What can hang from each mark:
z_65: z_55 z_288 z_490
z_490: z_65 z_648 z_776
z_982: z_288
z_648: z_490
z_776: z_53
z_182: z_360
z_55: z_982
z_360: z_490
z_288: z_982
z_607: z_501 z_982
z_501: z_249 z_607

Every row comes from one small tree of marks. The marks that hang from a mark follow it in brackets, in the order of their numbers. Every link used is in the known rows. Which tree was each row made from?
Known rows:
z_360(z_490(z_65(z_288) z_648 z_776)): [ 14.7  15.1 -12.1  19.0  -6.1  30.7  34.4  -9.4  17.0 -10.1  -6.3  31.1
  17.3  10.5 -40.3  -0.2 -40.7   7.3  -9.1  -2.4   4.5  28.7 -25.6  21.2]
z_360(z_490(z_65(z_288) z_648)): [ 10.4  11.1  -2.1  10.6  -0.9  18.7  27.1  -6.2  18.2 -18.3  -9.4  15.1
  21.2  -0.3 -31.4   8.8 -23.5  12.1  -5.0  -0.4  13.9  36.2  -8.1  12.1]
z_360(z_490(z_648 z_776)): [  8.4  22.1 -19.4  17.2  -2.0  22.7  31.7 -12.0   2.0   3.0 -25.2  37.6
  -0.4  21.4 -34.2 -13.7 -28.1  -5.8 -16.7  -1.8   1.0   8.3 -23.5  35.2]
z_607(z_501(z_249) z_982(z_288)): [ -0.4  -0.6  -4.6   4.3 -28.9  44.8 -25.6  -3.0 -55.4  -2.3  25.9  34.3
  -5.2 -12.9  11.5   4.5 -31.4  -1.9  31.5  17.0  13.0  39.0  32.1  12.8]
z_501(z_249): [ -7.5   2.5   7.4  16.2 -11.8   1.0  -6.2   0.4 -12.0   0.6  15.4  -4.0
  -9.8  -6.4  -5.5  -5.6 -17.9  -1.9  15.7   2.4  12.2  -3.7 -22.2   5.0]
z_490(z_65(z_55 z_288(z_982)) z_648): [ 16.0 -13.1   7.6   3.1   3.9  36.5   5.2   5.2  14.9 -25.1  17.5  12.1
  26.9 -24.5  -3.4  42.4 -30.5  12.4   9.5  -5.9  13.1  38.0  12.8   5.9]
z_776(z_53): [  8.8  12.3   0.6   4.1  -1.5  -7.7  -5.5   0.7  -3.1   2.2   8.4   8.7
  -5.8   8.5  -1.8  -5.9  -3.8 -13.7  -8.9   7.2  -3.9 -10.9 -31.1  10.0]
z_648(z_490(z_65)): [  4.6   8.1 -11.8  12.6 -11.8   8.7  19.5   0.6  29.8   2.2 -10.0  21.9
  14.1  -1.0 -26.5   4.0 -14.4  10.1  18.7  10.0  -5.9  17.7  -7.2   9.1]
z_65(z_55(z_982) z_288 z_490(z_648 z_776)): [ 15.1 -15.4  -2.8  30.7   8.6  58.5  26.0  13.9  25.4   3.2   6.3  61.3
  11.9   1.7  19.0  23.9 -57.2  25.4   4.0  11.7   6.3  11.1 -11.7   3.6]
z_288(z_982): [  4.1   7.5  -7.8 -10.3   2.4  13.5  -5.4  -5.9 -11.7  -5.1   2.3  -3.2
   5.5  -3.3   7.7  13.5   5.5  -7.3   6.5  -3.8  -3.3  10.2  19.9  -1.3]
z_648(z_490(z_65(z_55) z_776)): [  6.4   1.2 -14.3  24.5 -17.9  28.3  27.0   5.0  32.9   2.8   2.7  39.1
   8.5  -2.7 -23.0   7.9 -32.5   8.1  11.6   7.0  -6.6  10.6 -23.8  19.5]
z_65(z_55(z_982)): [  2.5 -14.2   7.6   6.3  -2.9  15.6   5.7  14.2   1.7 -10.8  12.2  27.4
   2.1 -18.0  28.4  14.2  -6.9   1.5   8.4  15.4  13.0  13.5  11.3 -14.6]
z_65(z_288 z_490(z_648)): [  8.2  -5.3   0.4  14.8  16.2  30.2  12.3   2.3  25.9   5.7  -9.7  16.5
  13.0  10.6  -2.2  18.5 -31.8  29.5   1.0  -0.7   2.9   4.3  -5.7   8.9]
z_607(z_982): [ -7.8  -3.9  -8.0 -13.8  -5.9  14.4  -9.9  -5.6 -15.4   3.6  -4.9  15.7
  -1.7   0.4  11.3   4.9  -1.9  -1.1   8.7   8.2   2.2  23.7  20.1   3.8]
z_182(z_360): [  5.0  -0.7  -6.0  -4.5  20.7  -5.2   7.6  -1.7  12.0  -3.3 -14.6  -9.5
  -8.1  11.2   1.6  -1.5   9.4 -20.7  -6.7  -0.2  -4.5   1.4  -0.9   0.3]
z_490(z_648): [ 10.0   2.9  -3.2   6.5   7.3   7.1   6.2  -1.9   2.3   1.9 -14.8  18.6
   5.8   5.2 -16.2   2.4 -19.8   1.3  -1.9  -2.2   2.3   6.2  -0.8  22.6]
z_65(z_55 z_288 z_490): [ -4.8 -24.8  13.1  13.8   8.3  33.0   7.5  13.8  31.3  -4.6  15.1   1.6
   4.5  -9.5  27.7  31.9 -15.5  31.0   0.7   3.1  14.5  -1.2  -5.0  -9.8]
z_182(z_360(z_490(z_776))): [  5.1  16.4 -22.0   5.6  14.0   9.2  31.9 -10.8  12.0  -2.0 -24.8  10.1
 -12.9  26.8 -16.1 -16.6  -0.2 -26.9 -18.6  -0.2  -4.3   2.9 -20.7  13.2]
z_360(z_490(z_65(z_55(z_982(z_288))) z_648)): [ 15.5   7.0  -1.8  13.3  -3.8  41.9  26.1   9.6   2.8 -17.1  -8.5  51.2
  17.7 -14.5   2.9  11.8 -27.9   2.3  10.8  14.2  22.7  60.7  18.2  16.9]
z_65(z_55 z_490(z_648 z_776(z_53))): [ 13.5   0.7  -3.7  34.2   6.1  37.0  14.2  11.0  26.7  17.1 -10.4  48.7
  -5.8  13.0  -2.4   8.6 -49.9   8.4  -7.2   3.8   2.6 -13.1 -48.6  46.3]
z_490(z_65(z_55(z_982)) z_648 z_776(z_53)): [ 28.9   5.2  -3.5  30.4  -8.5  31.1  17.4  13.0  12.7  -1.4   8.7  70.3
  11.6  -3.9 -12.4   4.6 -59.7  -7.3   4.9  14.2   3.0  22.1 -39.6  28.9]
z_607(z_501 z_982(z_288)): [  6.5  -2.3 -11.6 -10.9 -19.5  43.2 -20.1  -2.5 -44.7  -2.5  11.3  37.7
   3.0  -7.9  16.9  10.3 -15.6  -1.6  16.6  14.5   1.2  42.4  53.3   8.6]
z_55(z_982): [  6.3   2.0  -2.8   3.2  -1.0   6.9   6.7   5.3  -5.6  -2.3   0.7  27.9
   5.6  -3.5  16.1  -1.8  -6.3  -2.4  11.0  15.9   1.5  15.2  12.2 -17.9]
z_982(z_288): [  7.2   2.6  -1.8  -6.7   1.9  24.0  -6.1   3.8 -20.0   1.7  10.9  11.3
   2.2  -1.2  19.6   1.8  -5.0  -4.8   7.0   2.4  -4.9  23.4  23.2   2.0]
z_501(z_607(z_982)): [-19.7  -9.9  -7.6  -3.7 -13.9  26.8  -3.7   2.2 -20.7   1.8   3.0  16.8
 -15.8   0.5   8.5  -7.7 -24.8 -12.5  15.7  15.7   7.8  29.5  29.8  11.2]
z_55(z_982(z_288)): [ 13.5   3.7  -5.2  -2.7   0.2  29.0   0.9   8.8 -24.4  -1.6  11.2  40.5
   8.8  -4.0  33.4   0.7 -11.5  -5.7  17.8  18.6  -3.5  35.1  33.8 -15.7]
z_490(z_65(z_55 z_288) z_648 z_776(z_53)): [ 25.2  -2.4   3.5  25.7  -4.6  32.0  12.6   7.3  20.2 -10.3  27.7  40.1
  14.6  -2.7 -21.9  16.5 -59.1   2.1  -9.8   0.9   1.2  12.7 -49.4  25.9]

Which tree is each row?
[  9.1  13.8 -11.4  23.9   0.9  21.4   8.5   3.1  17.1  24.6  -7.6  29.8
  -6.6  23.8  -2.5  -8.3 -30.0   4.3  -3.0   4.8 -11.6 -19.2 -45.8  24.9]  z_65(z_490(z_776(z_53)))
[ 11.1   6.3 -14.6  26.8   8.4  35.0  19.5   0.8  21.5  24.7 -28.1  39.2
   2.9  22.0 -15.6  -1.6 -45.8  16.3   2.7  -2.7  -7.3  -5.3 -22.1  37.4]  z_65(z_490(z_648 z_776))
[-14.1  -7.3  -9.6  -9.5 -11.9  46.7  -9.2   5.3 -35.8   3.1  12.2  25.8
 -14.6  -0.7  25.1  -6.2 -28.8 -16.2  20.8  18.4   3.1  47.9  47.5  13.4]  z_501(z_607(z_982(z_288)))
[ 12.0 -10.8  -1.4   6.4  -8.8  42.1   6.7   3.7  10.7 -17.8  37.2  10.5
  18.7 -17.5   3.2  29.7 -29.6   5.7   6.0  -6.8  -0.1  25.9  -5.2  -7.0]  z_490(z_65(z_55 z_288(z_982)) z_776)
[ 19.5  -6.5  -9.6  28.3   7.9  69.4  20.6  18.4   7.1  15.0  -6.3  76.7
   6.7   3.5  29.7  13.9 -55.9  13.3  16.3  14.8   1.6  26.7   7.1  24.6]  z_65(z_55(z_982(z_288)) z_490(z_648 z_776))
[ 10.9  -2.1  -0.5   7.6  19.5  18.7  31.4   0.2  33.2 -27.5 -14.8   6.5
   7.9  -0.1 -15.5  17.4 -11.7  -8.1 -12.7  -0.3  18.0  33.4  -9.0  11.9]  z_182(z_360(z_490(z_65(z_55 z_288) z_648)))
[ 18.0 -13.5   2.4  22.4  -3.1  38.2  18.4   6.5  22.2 -11.5  19.9  31.6
  18.9 -10.5 -18.4  21.9 -54.4  13.1  -1.1  -5.4   3.5  21.5 -21.3  17.3]  z_490(z_65(z_55 z_288) z_648 z_776)
[  7.7  -9.3  -2.6  16.7 -12.0  28.6  25.8  10.7  31.9 -14.9  17.6  38.1
  22.7 -17.2   0.5  25.0 -24.2  17.7  19.7  21.1   5.4  30.2   2.6 -17.5]  z_648(z_490(z_65(z_55(z_982) z_288)))
[ 27.4  18.6 -10.1  24.1  -6.2  15.4  11.7   0.2  11.3   7.5  -2.0  44.8
   9.7  12.4 -39.1  -7.6 -53.0  -8.5  -2.2   0.3  -9.9  10.8 -49.9  42.0]  z_490(z_65 z_648 z_776(z_53))
[ -7.6  -2.4  -2.7   9.7 -31.8  23.3 -20.4  -6.3 -36.7  -3.9  15.3  23.4
  -7.3 -12.2  -5.3   2.9 -26.5   1.9  25.1  13.8  17.3  19.4  12.0  12.0]  z_607(z_501(z_249) z_982)
[ 10.4   0.4 -16.3  14.7 -13.3  44.6  24.7  -0.1  26.7  -8.0  21.9  29.9
  19.3  -6.7 -13.9  27.4 -32.1   9.3  11.8   4.2  -9.7  19.3 -10.4   2.0]  z_648(z_490(z_65(z_55 z_288(z_982)) z_776))
[ -1.9  -4.8   9.0   8.1  -9.2  19.7  21.4   2.7  21.4 -27.2  14.7   0.3
  13.0 -17.9  -5.6  18.4  -5.9  13.7  -4.8   2.4  23.1  30.5  -7.0  -7.3]  z_360(z_490(z_65(z_55 z_288)))
[ 11.9   2.2  -4.7  22.4  -6.5  38.1  34.6  -1.6  22.6 -17.2   3.1  33.6
  14.1  -2.7 -27.6  11.8 -41.8  10.4 -10.6  -2.4  13.0  29.8 -25.4  22.2]  z_360(z_490(z_65(z_55 z_288) z_648 z_776))
[ 10.8   7.5 -18.2  19.2 -14.3  26.9  29.3  -4.0  29.1   2.1  11.1  31.9
  18.2   8.0 -31.5   5.3 -35.9  12.6   9.0   5.5 -16.6  12.0 -23.4   3.2]  z_648(z_490(z_65(z_288) z_776))
[ 14.5  -6.4   1.0  31.5   8.9  46.1  15.5   9.3  28.2   7.2  11.5  41.7
   2.7  11.9   2.4  19.9 -54.7  16.5 -13.3   3.8   1.9 -10.6 -46.7  27.8]  z_65(z_55 z_288 z_490(z_648 z_776(z_53)))
[ 19.7   8.7  -3.4  14.9 -10.8  16.2   6.7   0.2  10.2  -3.5  32.6  20.0
  10.9   6.5 -18.7  -0.3 -37.3  -1.7  -5.4   1.8 -11.7   7.0 -47.7   2.0]  z_490(z_65(z_288) z_776(z_53))
[ 17.5  11.5 -15.9  30.4 -20.2  27.2  27.1   9.7  25.8   3.1  10.4  67.8
   8.3   2.0 -14.1   2.0 -41.5  -4.1  12.6  24.1  -9.2  13.1 -40.2  14.2]  z_648(z_490(z_65(z_55(z_982)) z_776(z_53)))
[  7.0  -9.3  -4.9  30.8   7.6  43.8  18.6  10.8  28.7  16.1 -16.6  40.4
  -0.6   6.7   0.1  14.6 -47.1  19.8  -0.1  -2.2   4.2  -5.7 -23.0  38.3]  z_65(z_55 z_490(z_648 z_776))
[ 22.4  19.3 -13.9  19.4   0.9  14.6   9.9  -4.1  -2.9  12.8  -3.8  44.4
  -2.2  24.4 -27.7 -12.5 -43.2 -15.9 -15.7   0.8 -13.4 -10.3 -48.7  41.8]  z_490(z_648 z_776(z_53))
[  4.7 -11.0  -4.5  27.7  -0.7  43.5  19.6  16.7  20.9  12.5  -2.2  50.5
   0.2  -1.4  29.7   9.9 -35.1  17.4  11.9  14.4   3.8   2.5 -10.6   2.3]  z_65(z_55(z_982) z_490(z_776))
[ 18.2  18.1 -18.2  22.5 -16.2  20.7  23.9  -3.0  26.5   3.7  17.8  39.8
  13.1  15.1 -34.8   0.5 -38.5   1.2   1.6  12.0 -19.9   3.6 -48.2  10.3]  z_648(z_490(z_65(z_288) z_776(z_53)))
[ 11.6  23.9 -25.9  21.4 -11.6  12.7  21.1  -5.4  12.6  16.8  -0.7  44.5
  -4.9  26.5 -28.0 -13.6 -26.6 -12.2  -5.2  13.6 -22.2 -16.0 -47.3  25.0]  z_648(z_490(z_776(z_53)))
[  2.4 -14.2   6.4  22.5  11.7  31.8  11.5  13.9  30.5   8.0 -21.3  23.8
   2.3  -4.0   7.9  22.2 -28.6  23.9   4.9   1.0  15.2   1.7  -6.0  29.0]  z_65(z_55 z_490(z_648))
[ 22.1  -5.6  -3.6  26.7  -7.2  37.3  22.7  12.2  15.4  -4.2   0.4  61.3
  17.0 -11.5  -9.4  10.1 -56.0   5.1  13.5   6.7   4.7  31.6 -11.9  20.8]  z_490(z_65(z_55(z_982)) z_648 z_776)
[-28.5  -7.5  -0.7  12.8 -25.9  28.0 -10.4   2.2 -31.4   2.0  18.1  13.3
 -25.1  -6.3   3.5 -13.5 -42.5 -13.4  31.6  18.6  19.1  25.9   5.7  15.5]  z_501(z_249 z_607(z_982))
[ 22.3  -9.0   5.6  12.4   0.2  42.2   9.6  18.6   3.0 -12.1   5.0  51.8
  21.9 -23.6  13.7  21.1 -39.3   5.9  23.3  12.5  13.0  56.8  24.5  12.1]  z_490(z_65(z_55(z_982(z_288))) z_648)
[ 20.7  25.5 -12.3  22.2  -7.0  24.7  29.5  -8.7  13.9  -8.8   1.2  39.7
  12.0  16.8 -41.9  -5.5 -43.8  -2.7 -17.0   2.6   1.6  21.1 -51.0  28.1]  z_360(z_490(z_65(z_288) z_648 z_776(z_53)))
[ 16.4  -7.1  -1.1  23.7  -5.7  32.1  16.8   8.0  21.0  -2.3   0.3  37.7
  12.7  -9.4 -22.8  11.5 -49.9   6.4   4.5  -5.5   4.4  20.4 -21.8  34.0]  z_490(z_65(z_55) z_648 z_776)
[  6.2   3.2  -8.6  10.6  -9.9  16.0  20.7  -1.2  30.8  -5.5   7.6  16.3
  20.3  -2.0 -22.8  14.0 -17.6  16.2  13.7   8.6  -4.8  19.4  -7.1  -6.2]  z_648(z_490(z_65(z_288)))
[ 21.6  -7.5  -3.0  12.7  -1.5  51.3  13.5   2.3  12.8 -15.2  21.8  30.0
  23.8 -12.7 -12.9  32.0 -49.3   7.4   4.2  -8.9   1.4  29.9  -6.7  15.8]  z_490(z_65(z_55 z_288(z_982)) z_648 z_776)
[ 14.2   5.0  -9.6  26.3 -16.8  29.8  24.3   4.1  32.3  -4.2  27.3  40.3
  10.2   2.1 -21.4  12.3 -40.0   3.6   0.1  13.1  -9.6   5.0 -48.5  11.9]  z_648(z_490(z_65(z_55 z_288) z_776(z_53)))
